Each row was made from one walk, in order. Every step used is in the known rows, and no mark comes twice. Write each row's walk.
Known rows:
bugi/gova/ruros/zogum: [ -7  18 -40   6 -25 -19 -34  13   1   5  39 -58 -17 -13  -1  12  15   3
 -32 -38 -25  12  18 -15  30  19 -25 -20 -35  -1  27  12  22   2 -14 -14
   5 -17  25  25   6  38  34  24   2  33   1 -21   7  -4  -7  32]
bugi/zogum/volus: [ -9  28 -22  -3  -1  22 -23   4  37   2  52 -28 -15 -28  20   6  -2  -9
   0  -9 -38  -8  21 -18  15 -10 -34  -9 -15 -19   7   1  -9   7  11  -8
  22  -7  39  33  21  24   0  40 -33  20  39   9  28   6  11  34]
mezibor/zogum: [-11  14 -21 -10   0  12 -24  37  12   6  45 -42 -25 -25 -12  17   4   8
   1 -18 -31   2   9   3   9  -2 -43 -18 -10  12  19   3  21  15  15  29
  12 -15  32  42 -10  20   3  39  -1  27  28  12  45   3  11  29]
bugi/zogum/sokob/gova: [  5  -1 -17  -6  15  19 -12  25  14 -15  35   7 -22 -15  10   4  20  11
  -2  24  -9  20  31  10   6  -9 -41 -18  -2 -25 -25 -11 -11  46  26  12
  10 -23  32  55  30  10   7  26  -3  21  18   7  36 -21  11  30]
ruros/zogum/mezibor/gova/volus: [ -9  15 -18   1 -24  10 -26  -6 -27   4  27 -42   0 -10   1   2  11 -28
   6 -28 -11 -25   1  17  12  10 -29 -17 -28 -12   7 -28  36 -14   8  -6
  25   4  17  34  28  44 -24   0 -17  -7  15 -34  37  25  12  44]
zogum/mezibor: [-10   1 -18  -4 -12  15 -12  16  -3  -6  33 -28 -25 -22 -15   8   1  -7
   2 -10 -38 -14   2   5  18  -6 -27 -10 -32  -6  -5  -4  10  -3  17   4
  13  -7  29  23   5  25  -7  42 -15   2  18   4  28  -1   0  20]
sokob/gova: [ -6   3 -33   6  -3  16 -18  17  15  10  40  -9 -24 -16 -12   5  23  13
   3  -7 -20  22  10  21   7  -3 -28 -26  -3  -6   3 -15   9  30  -4  16
  16  -7  30  55   6  10 -15  20  11  20  24   3  28 -10   7  19]
sokob/gova/bugi/zogum/volus: [ -5  19 -15  -2  11  30 -24   8  27  23  47   5 -26 -13  24  -1  28  16
  -7  10 -25  21  31  17   5 -17 -32 -16  -9 -25   8 -22  -1  23   4  -9
  18 -10  34  36  19   0 -26  30 -23   3  44   0  21  10  -1  35]
zogum/mezibor/gova: [ -6   1 -30 -13 -33  23 -15   1  -5  -6  27 -36 -22 -35 -12  -4  -7  -8
  13 -10 -31 -32  -9  16  22  -2 -21 -23 -20   2   7 -14  24 -23  27  -9
   6 -12  31  26   2  40 -17  31 -18  -1  19  -6  33  12  19  45]
mezibor/gova: [ -9   6 -34   0 -17  19 -26   2  -6  -6  39 -28 -14 -30 -11  -8   0   3
  -4 -20 -16 -18  -4  12  20   6 -24 -22   7  -3  10 -19  32  -2  20   8
   2  -2  32  41   2  46  -2  31  -5  18  28   1  29  14  21  35]
mezibor/gova/ruros/zogum: [-14  11 -41  -2   1  11 -48  10  -3  -5  46 -52  -9 -24  11  -1   0   5
  -7 -45 -11  -7   2   4  15  17 -29 -24 -10   1  25 -11  46  -5  -8 -16
  -3 -22  24  30  20  50  19  13  -2  30  10 -13  18  29  15  51]
sokob/gova/ruros/zogum/bugi: [ -8   2 -31  -1  24  -1 -44  39   8  15  36 -34 -18 -22   3  -2  16  10
  -8 -29 -12  31  37   5  19   3 -25 -38 -28  15   6  -7  20  22 -16 -10
  -1 -25  24  35  18  18 -13  20  20  23  16 -16  20  22   7  43]
bugi/gova: [ -7  11 -39   4 -42 -13  -8   3   5  -2  40 -26 -13 -21 -20   9  17  13
 -25 -16 -30   2  -1   4  33  10 -14 -16 -14  -7  18   6   9   8  12   9
  10   1  26  42 -10  24  10  39  -1  28  17 -11  19 -13  -4  14]
ruros/zogum/bugi/gova: [-29  11 -27  -1 -10 -20 -19  16 -16  12  23 -32  -5 -13 -32   1  18 -10
 -28 -22  -8  14  23  -1  31  14 -19 -10 -40   5  25  -2  18  19   0 -10
   6  -1   8  30   2  12  -4  46  17  17  26 -30  17  16   2  24]
mezibor/gova/bugi/zogum: [ -3  10 -26 -15   4  20 -18   5  -2   3  35  -3 -27 -11   4  -2  -5   0
 -15  -8 -20 -29  13  28  18  -2 -37 -16  -3 -12  30 -28  33  -2  32   6
   9  -8  28  33   8  35   7  34 -33  13  39   9  14  30  -2  41]
bugi/gova/volus: [  2  21 -32  24 -51 -14  -9   4  -4   5  29 -34   5   1 -20   9  21  -8
 -20 -18 -35   0   6  -3  30  12 -20 -16 -27 -23  23  13   7  11   9  27
  19  13  28  55   5  35  -1  26  15  17  16 -13  14 -10 -25  25]
gova/bugi/zogum: [  3  20 -24 -10  14   8 -10  22  10   2  44  10 -30   0   6   5  -4   8
 -19  -1 -27 -16  24  14  15  -8 -37 -18 -23 -13  12   3  14  13  33  16
  15  -5  37  44   7  15  12  33 -34  10  40  10  11  24 -16  25]
ruros/zogum: [-15  21 -31 -11  14   6 -31  12   0  -2  49 -29  -6 -20  -8   6  10  -5
 -17 -30 -10   7  15   3  17   3 -21 -20 -23  -8   8  -5  17  18   2   1
  17 -12  22  41  15  19   7  27  -9  17   9 -23  27  14   9  12]
gova/ruros/zogum/sokob: [ -7   9 -25   2  18 -14 -42  25  -9  -8  40 -27  -7 -15  10  -3  15   9
 -21 -26  -1   8  17 -15  15  11 -27 -30 -16 -21  -7  13  23  17  12  -7
  -6 -21  16  60  29  48  30  18   0  33  -2 -15  19   3  -1  36]
mezibor/gova/bugi: [ -8   5 -28   0 -14  16 -22   4 -12  22  27  -1 -14 -11 -12  -7   4  16
 -15 -21  -8 -16  -6  26  16   1 -27 -31  -4  -6  27 -21  42   3  29   9
  -5   5  24  49   0  42 -10  31 -12  17  40   2  17  28   5  32]
ruros/zogum/mezibor/gova/bugi: [-18  11 -14 -17  -7  12 -28   0 -28  17  23 -20 -19 -19  -8   2  11 -10
 -14 -24  -7 -20  -3  31  12   2 -26 -24 -24  -6  22 -33  45 -12  25 -26
  19  -5  15  17  13  22 -15  26 -30  -2  26 -31  23  37  10  33]
bugi/zogum/sokob/gova/ruros: [ 10   4 -25   2  21   8 -24  32  24 -21  38 -20 -28 -11  26   2  11  32
  -2   3 -19  19  36   2  11  -1 -38 -20  -5 -16 -20   8  -7  32  17   4
   2 -29  33  52  29  25  20   8  -4  31   9  18  27 -13   2  45]
bugi/zogum: [ -5  20 -32 -16  14  11 -17  26  17 -11  47 -20 -20 -15   1   4 -12  -7
  -5  -5 -33 -17  21   8  27  -5 -36  -8 -16  -9   1   1   3   8  23  15
  22  -7  38  37   2  23  13  32 -25  24  26  12  28   1  -2  25]
sokob/gova/volus: [  5  21 -28  12  -8  12 -19  12  -1   1  40 -11  -2   2  -4   9  25  -5
   7  -4 -19  26  16  15   2   3 -23 -28 -17 -21   6 -12   3  23  -1  26
  18   4  36  64  15  14 -28   5  17  13  16  -9  25 -11  -8  34]

Write each row's walk:
[ -6  11 -26  -1   3  -2 -44  10  -8  -6  34 -41   0 -18   9  -6  11   5
 -17 -31   4  -9   9   3  15  15 -36 -34  -2 -14   2   0  33   1  18 -17
 -11 -30  21  51  26  62  28  21  -3  30   7 -11  28   8  18  40] => mezibor/gova/ruros/zogum/sokob
[  4   2 -40  10 -35 -26 -24  32   5   0  26 -43 -11 -20 -22  -3  -3  17
 -28 -26 -37  -2  25 -19  44  11  -4 -19 -35  21  31  23  13   1   5   5
 -12 -11  19  31  -3  50   7  45  19  24  26   7   3  16  -7  46] => zogum/bugi/gova/ruros
[ -9   4 -32   0 -32 -12  -6  21  -8   7  19 -23  -9 -27 -34  -3  10   9
 -23 -17 -31   0  17  -1  37   1 -19  -3 -28   7  25   8   6  10  12   5
   2   6  21  29  -7  33  -3  54  16  24  33  -8  19   7  -3  25] => zogum/bugi/gova
[-24   9 -22 -19 -19   7 -31   0  -8   0  27 -37 -21 -35  -7  -2   4 -19
   0 -23 -13 -21  -4  12  24   1 -20 -13 -16  -6   3 -27  33 -18   9 -22
  13 -13  22  17  19  34 -12  23 -20  -4  14 -23  35  21  22  37] => ruros/zogum/mezibor/gova
[ -6   8 -27   4   7  13 -18  19   4  14  34  16 -26   0  -9   1  28  29
  -8   2  -9  28   7  34   5  -2 -18 -34 -12 -12   7 -16  17  38  -1  15
  10   4  23  52   0   0 -21  29   4  13  30  -6  17   8 -10  21] => sokob/gova/bugi
[ -5  10 -24  -7  -8   7 -36  25  -3  -6  41 -53 -23 -18   5   6  -6  -6
   0 -27 -30  -3   4  -3  28   6 -22 -20 -39   0   3   7  24 -24   4 -15
  11 -17  28  17  15  34  15  19 -26  10   3  -8  14  18   2  36] => gova/ruros/zogum/mezibor
[ -6   9 -15  -6   7  -2 -15  30   8  -5  40 -22 -18 -12 -15  14  17  10
   2 -10 -22  12  13  -2   4  -7 -54 -31   7  -9   2  -1  15  31  34  28
  -4 -20  26  55  10  25   7  46   6  30  25  11  46 -18  -3  23] => mezibor/zogum/sokob
[ 10   6 -37   7  -3   4 -31  33  17  -2  47 -30 -23 -22   8   4  11  31
  -2 -18 -23  26  21   4  17  11 -23 -32 -12   8   5   1  17  15  -9  10
  -2 -23  40  41   4  26   0  14  15  21  10   5  18  -7   1  42] => sokob/gova/ruros
[ 14  -4 -26  11   3   4 -29  25  13 -15  30 -13 -17 -14  10  -5  26  32
   0 -10  -8  29  20   5   6   8 -30 -30   1 -12 -14   2   4  31   6  12
  -9 -28  31  69  25  31  10  13  16  34  10   4  14 -16   1  40] => zogum/sokob/gova/ruros
[  1  -3 -20   3   4  10 -19  15   1   0  31   0 -19 -12  -8   0  33  32
   0   5  -1  27  17  16  -1  -3 -27 -29   2 -25 -17  -4   6  44  10   8
   3 -13  19  69  21  11  -9  29  14  32  16   1  38 -22  10  18] => zogum/sokob/gova
[-16   7 -23   1  16   4 -31  16  -4   0  39  -5 -15 -18  -3  -5  43   8
  -8  -8  17  38  24  14   3   2 -32 -32  -5 -25 -21 -10  13  38   8  -8
  14 -17  16  66  34   6  -1  16   5  22  14 -29  37 -15  17  16] => ruros/zogum/sokob/gova
[  3  -4 -18  -1   5   7 -15  17  -4  16  23  31 -12  -2 -12  -6  36  33
 -15   7   5  33  15  29  -1  -6 -28 -34  -2 -32  -7 -13  11  49  23   7
  -1  -7  23  74  21   8 -12  33   1  15  29   1  17 -12 -11  20] => zogum/sokob/gova/bugi
[-19  16 -16 -14  -2   7 -23  11 -12  -1  42 -36 -20 -18  -6   2   9 -18
   2 -20 -17  -1   3   4  14   3 -27 -12 -30 -12  -2 -10  17  -9   8 -15
  19 -10  20  23  20  13   2  29 -27   3  11 -16  30   9  16  19] => ruros/zogum/mezibor
[ -8   9 -19 -21  14  -2 -14  49   9  15  31 -37 -23 -20 -23   6  -7   5
   7 -20 -31   5  26  -5  19 -11 -38 -21 -17  23  31  -2  14  25  24  20
  -1 -14  32  33 -10  27 -18  53  18  20  41   5  40  22  14  39] => mezibor/zogum/bugi
[  9   8 -19   2  11  -7 -30  41  20   0  37 -39 -26 -11   6  10  23  29
   3 -10 -16  40  27  -1  -1   2 -50 -43   3   5  -1  -3   4  35  10  21
  -3 -36  32  57  16  24   4  31  20  39   7  12  38 -16   9  42] => mezibor/zogum/sokob/gova/ruros
[-14   7 -28  -4 -22 -13 -14  28   5  10  28 -51 -16 -24 -41  16   7   3
 -12 -22 -38   9  25  -8  37   2 -40 -13 -23  20  42   5   9  18  18  22
   1  -8  19  27 -18  21 -13  59  20  18  40  -1  41   8   9  39] => mezibor/zogum/bugi/gova
[-14  22 -26  17 -22 -25 -18  15 -22  20  27 -39  15  -1 -34   7  24 -32
 -28 -26 -13   1  32  -5  30  14  -9  -7 -46  -8  35   4  11  23  12   1
  15  16   8  37   9  33  -5  17  15   8  25 -32  21  16 -11  30] => ruros/zogum/bugi/gova/volus
[-27  28 -23  -5   2   6 -40  -9  13  14  51 -32   1 -25   7  -2  17 -18
 -14 -26 -13  10  12 -10   4  -3 -21 -22 -13 -22  16 -10  12   8  -7 -23
  19  -3  26  36  18  18 -10  29  -9  24  27 -19  23  10  11  20] => ruros/zogum/volus
[  3  13 -29  -5  20  20  -9  25  10  13  43  14 -33  -3  10   6  17  15
 -10  12 -16  15  32  29  11  -8 -32 -26 -12 -14   3 -16  12  30  13   8
  22 -11  35  35   0  -2  -8  19 -16   9  35   7  21   7 -16  23] => sokob/gova/bugi/zogum
[ -7   8 -13  15   5   0 -31   8 -17   8  37  -5  10   9   1   5  52 -15
  -7  -5  18  36  29  10  -6   8 -30 -32 -14 -42 -13  -8  10  43   4   8
  23  -4  15  79  41  11 -14  -5  22  17   8 -33  37 -12  -6  18] => ruros/zogum/sokob/gova/volus
[ -1   3 -37   1 -22   4 -37  14  11  -6  36 -44 -17 -30   4  -3  -8  18
   1 -39 -27 -22  -4   5  22  17 -27 -23  -7   7  25  -6  37 -15   7   8
  -9 -21  33  43   0  60  15  24   1  30  16  11  14  13  13  64] => mezibor/gova/ruros
[  1   0  -8   1  21   2 -23  28   4  19  25  10 -24   3 -11  13  43  34
  -6   8  -7  43  28  21  -9 -12 -51 -38   8 -10   2 -16  17  56  24  21
   4 -21  25  65   6  -1 -25  46  18  14  32   1  33  -3  -1  16] => mezibor/zogum/sokob/gova/bugi
